Every row comes from one small tree of marks. The marks that hang from a mark follow it in brackets, in alphabetical order. Every link used is in the known rows. Which tree was each row made from?
Known rows:
C(N(K W)): [ 14.7 -27.8  14.7   5.6  -2.3 -21.9 -27.7   3.5 -15.5   0.2  21.4  -5.7
 -19.4  -0.7 -11.1  26.1   1.8  24.4 -17.1 -20.2]
W(N): [  9.8 -33.3  17.7  -6.6   8.9 -42.0 -50.5   4.0 -26.9  49.2   5.1  13.6
 -31.3  -8.8 -20.1  -9.1 -24.6  -4.9   3.3  -4.2]
D(C(N)): [  2.6  -6.6  28.4  16.8  21.8 -41.8 -28.8   5.2  -0.3   7.2  -6.2  -1.2
 -22.2 -28.5  -2.6  -8.3 -22.8   6.5  15.1  -6.4]
J(D(C(N(K(P) W)))): [ 23.1  15.2  24.5  32.7  -6.8  -3.8  -6.9  13.0 -11.3 -51.1  27.8 -14.1
 -22.1 -33.7  25.6  16.7  23.1  54.3  14.6 -28.6]
N(C W): [  7.4  -8.9  22.3   2.9   7.3 -41.7 -30.2  -3.7 -13.8  42.9  16.2   4.2
 -48.9  -2.8 -29.0  20.6   5.6  22.6 -14.0   7.9]
S(K U): [ -6.2 -15.7   1.1 -13.7  17.1 -29.8  -0.2  14.4   1.4  37.7 -11.1 -23.2
 -42.1 -16.5 -37.5 -12.6  12.7 -10.3   7.6  -1.6]
J(D(C)): [  6.0   6.5  31.6  16.3  23.9 -44.6 -32.0   1.3   2.7  19.4   0.3   4.1
 -59.6 -34.6  -4.4 -16.4  12.6  16.7  17.2   6.9]
W(N(C K(P(Y)))): [ 20.6 -22.5   2.4  12.4 -47.6 -22.3 -17.2  20.4 -80.3  11.8  28.0 -15.2
   5.5   1.1 -10.4   1.0 -28.9  51.1   2.5 -10.9]
U(S(K(P))): [ 20.3 -17.8  -6.1 -20.5   4.4 -36.8  25.2 -19.6  -7.8   4.4 -10.9 -37.7
 -35.6 -44.9 -18.8 -16.2  -7.7 -15.3  46.7  -2.1]
C(N(K)): [  9.7 -37.2  14.5   1.1   0.6 -28.0 -33.1   0.5 -26.4   9.8   5.4  -6.8
 -17.8  -2.0 -23.4  14.5 -13.1  15.1  -5.1 -10.6]
U(S(K(N(W)))): [ 16.6 -12.6   1.4 -24.1  -4.0  -5.5  30.5 -14.3  -5.1  -3.9  -6.1 -23.0
 -59.7 -38.6 -15.3  11.0  -0.6  -3.0  18.9  -2.0]
C(N(K(P(Y) S) W)): [ 28.1 -21.6  -9.8  26.9 -48.9   0.1  20.3  15.8 -24.3 -39.7  32.6 -45.3
  21.3 -24.8   2.0   4.5  -7.3  39.8   2.3 -28.0]
C(N(K(P S) W)): [ 21.8 -16.0   3.1  19.2 -32.2   2.0   2.2   2.1  -9.5 -37.2  27.7 -34.6
  -5.3 -26.0  -5.6  23.3   6.0  30.4   9.4 -24.6]
D(C J): [  1.6  10.1  42.9  19.8  28.7 -46.0 -39.9  11.7   9.2  18.3   8.3   8.3
 -47.3 -23.3  -9.6  -3.3 -10.5  13.4  21.0 -16.3]
C(N(W)): [ 16.1 -25.9  15.6   3.6  18.6 -31.2 -25.8   4.5  -2.5  16.4   9.2   0.6
 -19.9 -13.2 -10.3  10.8  -6.3   4.3  -8.9 -14.2]
W(N(C K(P S(U)))): [  3.0   8.4   5.4   3.2 -52.2  13.9  -5.0  28.7 -39.2   1.8  12.4 -17.3
 -25.7  -4.8 -29.7  21.9  15.2  60.6   9.8  -5.6]
D(C(N) J): [  8.5  11.5  39.8  22.3  33.5 -29.3 -29.8  21.0   4.3  -5.5   1.0   5.6
 -31.3 -23.7   0.8   6.5 -19.9  19.0  17.5 -26.1]
D(C(N(K)) J): [  5.4   9.6  39.5  23.1  13.3 -19.1 -32.6  20.8  -7.5 -20.9  13.8  -0.4
 -31.8 -11.8   0.3  21.3 -11.7  37.9   9.6 -32.6]
N(C): [  2.7 -18.0  21.2  -2.2  10.0 -47.9 -36.3  -6.1 -26.6  51.7   0.2   2.5
 -46.1  -3.9 -41.5   8.6  -8.2  13.9  -2.6  18.5]
W(N(C K(S))): [  4.3  -6.2  15.2   1.8 -35.4  -8.9 -32.5   2.6 -44.0  18.5  18.1  -6.9
 -50.0   1.2 -35.6  24.6  -4.9  42.6  -7.1   8.5]
U(S(K(N(C) P(Y)))): [ 25.5  -9.6 -14.1 -12.6 -37.7  -1.0  58.1   0.1 -57.5 -14.7 -11.6 -47.4
 -21.1 -40.3 -17.4  -4.2 -25.7  26.5  36.5   6.7]

Write each row's tree:
[  7.6 -12.6  22.8   2.1 -11.2 -11.2 -17.4  -0.8 -32.4  23.4  12.1   5.7
 -47.3  -9.7 -26.6  31.8  -3.4  29.5  -9.1   8.4]	K(N(C W))
[ 20.2 -11.4  -4.1  18.1 -64.6  -5.1  -2.0  18.1 -65.8  -4.4  27.9 -31.1
  -2.1 -11.2 -16.1   1.3 -20.6  55.9   8.0  -5.9]	W(N(C K(P(Y) S)))
[  9.6 -19.4  13.6   8.6 -21.7   0.8  -4.4  -4.5  -1.8   5.1  12.1 -12.9
 -43.0 -31.6 -24.3  14.7   0.1   9.3   4.7   2.4]	K(N(W) S)
[ 16.6  17.8  30.4  22.3  26.2 -21.1 -17.0  12.9  10.9 -13.7   9.4   3.2
 -43.4 -33.6  16.9   4.1  20.2  31.6   0.2 -12.9]	J(D(C(N(W))))
[ 11.7   8.5  29.9  17.0  29.7 -27.2 -22.8  10.3  -0.8  -5.8  -6.5   2.2
 -41.9 -34.4   5.5  -7.5   5.0  23.3  13.6  -2.5]	J(D(C(N)))
[ 11.8  -1.9   1.0  13.4 -36.2  19.3  16.1  26.1   2.8 -32.3  16.9 -31.9
  -4.2 -18.3 -10.0  24.5  28.0  44.0   5.5 -28.7]	C(N(K(P S(U)) W))
[  4.2 -19.4  -4.5  -5.0 -12.6   7.8  26.8  18.5 -25.6  -3.3 -10.6 -34.9
 -18.0 -36.2 -26.4  -4.4  -1.8   0.1  34.3 -11.0]	S(K(N P) U)
[ -7.5  -1.9   4.8 -13.7  -7.6   7.3  17.1  19.1 -34.0  20.2 -15.4 -21.4
 -51.4 -13.3 -46.1  18.4   6.8  22.1   3.3  11.1]	S(K(N(C)) U)
[ -6.0   7.9  11.9  -4.5 -38.2   8.5 -17.9  27.4 -31.2  23.5   7.1  -5.6
 -48.2   7.9 -39.6  27.1  19.6  57.0 -10.8   4.6]	W(N(C K(S(U))))
[ 23.3   6.0  -0.9 -15.4 -22.6   8.4  48.3 -13.0 -29.9 -21.2  -1.2 -33.5
 -48.9 -42.1 -15.2  25.4   0.5  26.0  30.9   0.6]	U(S(K(N(C W) P)))
[  3.0 -14.8  -4.3  -4.9   4.1 -24.6  14.7  16.0  -7.4  16.6  -6.4 -35.1
 -19.6 -28.8 -27.4 -16.2   8.6  -6.3  29.4 -12.1]	S(K(P) U)
[ 13.6 -16.8   9.6  10.7 -18.9  -4.8 -10.6   1.0  -2.0 -15.5  21.9 -22.7
 -27.4 -13.2 -16.9  27.4   9.7  27.6 -11.5 -14.1]	C(N(K(S) W))
[ -4.9 -15.4   9.5  -3.2 -22.4  10.5   2.0  18.0  -0.7  19.3 -15.0 -12.2
 -39.7 -24.6 -39.1   5.6  10.1  15.1  12.2   7.7]	K(N S(U))
[ 25.0   0.9  10.0  35.9 -20.7 -14.1   4.6  25.2 -36.0 -44.6  16.3 -26.0
   5.7 -34.0  23.7 -15.1  -3.9  55.8  20.1 -22.3]	J(D(C(N(K(P(Y))))))
[ 18.5  -3.9  -1.6 -20.6 -21.5   0.5  42.7 -13.3 -42.2 -13.2 -17.3 -35.0
 -45.4 -42.1 -26.3  13.7 -13.5  17.0  42.9  10.4]	U(S(K(N(C) P)))
[ 14.0 -16.9  14.0   4.7 -30.9 -20.9 -36.8   6.0 -66.1  13.1  23.6  -1.7
 -20.1  -0.2 -20.7  19.2 -16.7  42.0   9.0  -7.7]	W(N(C K(P)))
[ 15.7 -33.4  -1.9   1.0  -9.9  -9.7  12.1  -7.0 -38.8  -7.5  -0.2 -36.9
 -19.2 -43.6 -22.2  -5.9 -25.4 -13.6  38.8  -7.0]	S(K(N P))
[  6.9 -18.3 -11.7  15.3 -54.6  -7.0  18.9  29.5 -19.1  -0.6  12.9 -42.5
   6.5 -17.8 -22.1 -13.7   9.8  39.5  15.1 -11.7]	N(K(P(Y) S(U)))
[ 19.8 -15.6   3.1  20.9 -42.9 -27.5  -1.5  10.7 -49.9   2.6  39.4 -24.6
  -1.4  -0.3  -9.8  12.2  -3.1  54.7  -6.5 -10.3]	N(C K(P(Y)) W)
[ 23.2  -7.3  -2.6  23.7 -57.1  10.8  29.2  11.5 -42.6 -15.6  23.3 -35.5
  -8.1 -33.2 -14.3   9.5 -11.4  46.7  11.6   0.6]	K(N(C W) P(Y) S)
[ 29.5 -28.0 -17.6 -13.0 -29.6  -8.0  55.3  -1.6 -39.9 -17.3 -11.7 -48.6
  -9.4 -50.4  -7.2 -23.4 -30.8   2.2  46.1  -5.8]	U(S(K(N P(Y))))
[  4.9 -17.3  20.4  -3.9 -18.5 -25.7 -48.8   5.8 -57.8  34.6  17.7  11.0
 -42.8  12.1 -29.1  23.8 -12.4  38.6 -12.6   2.4]	W(N(C K))
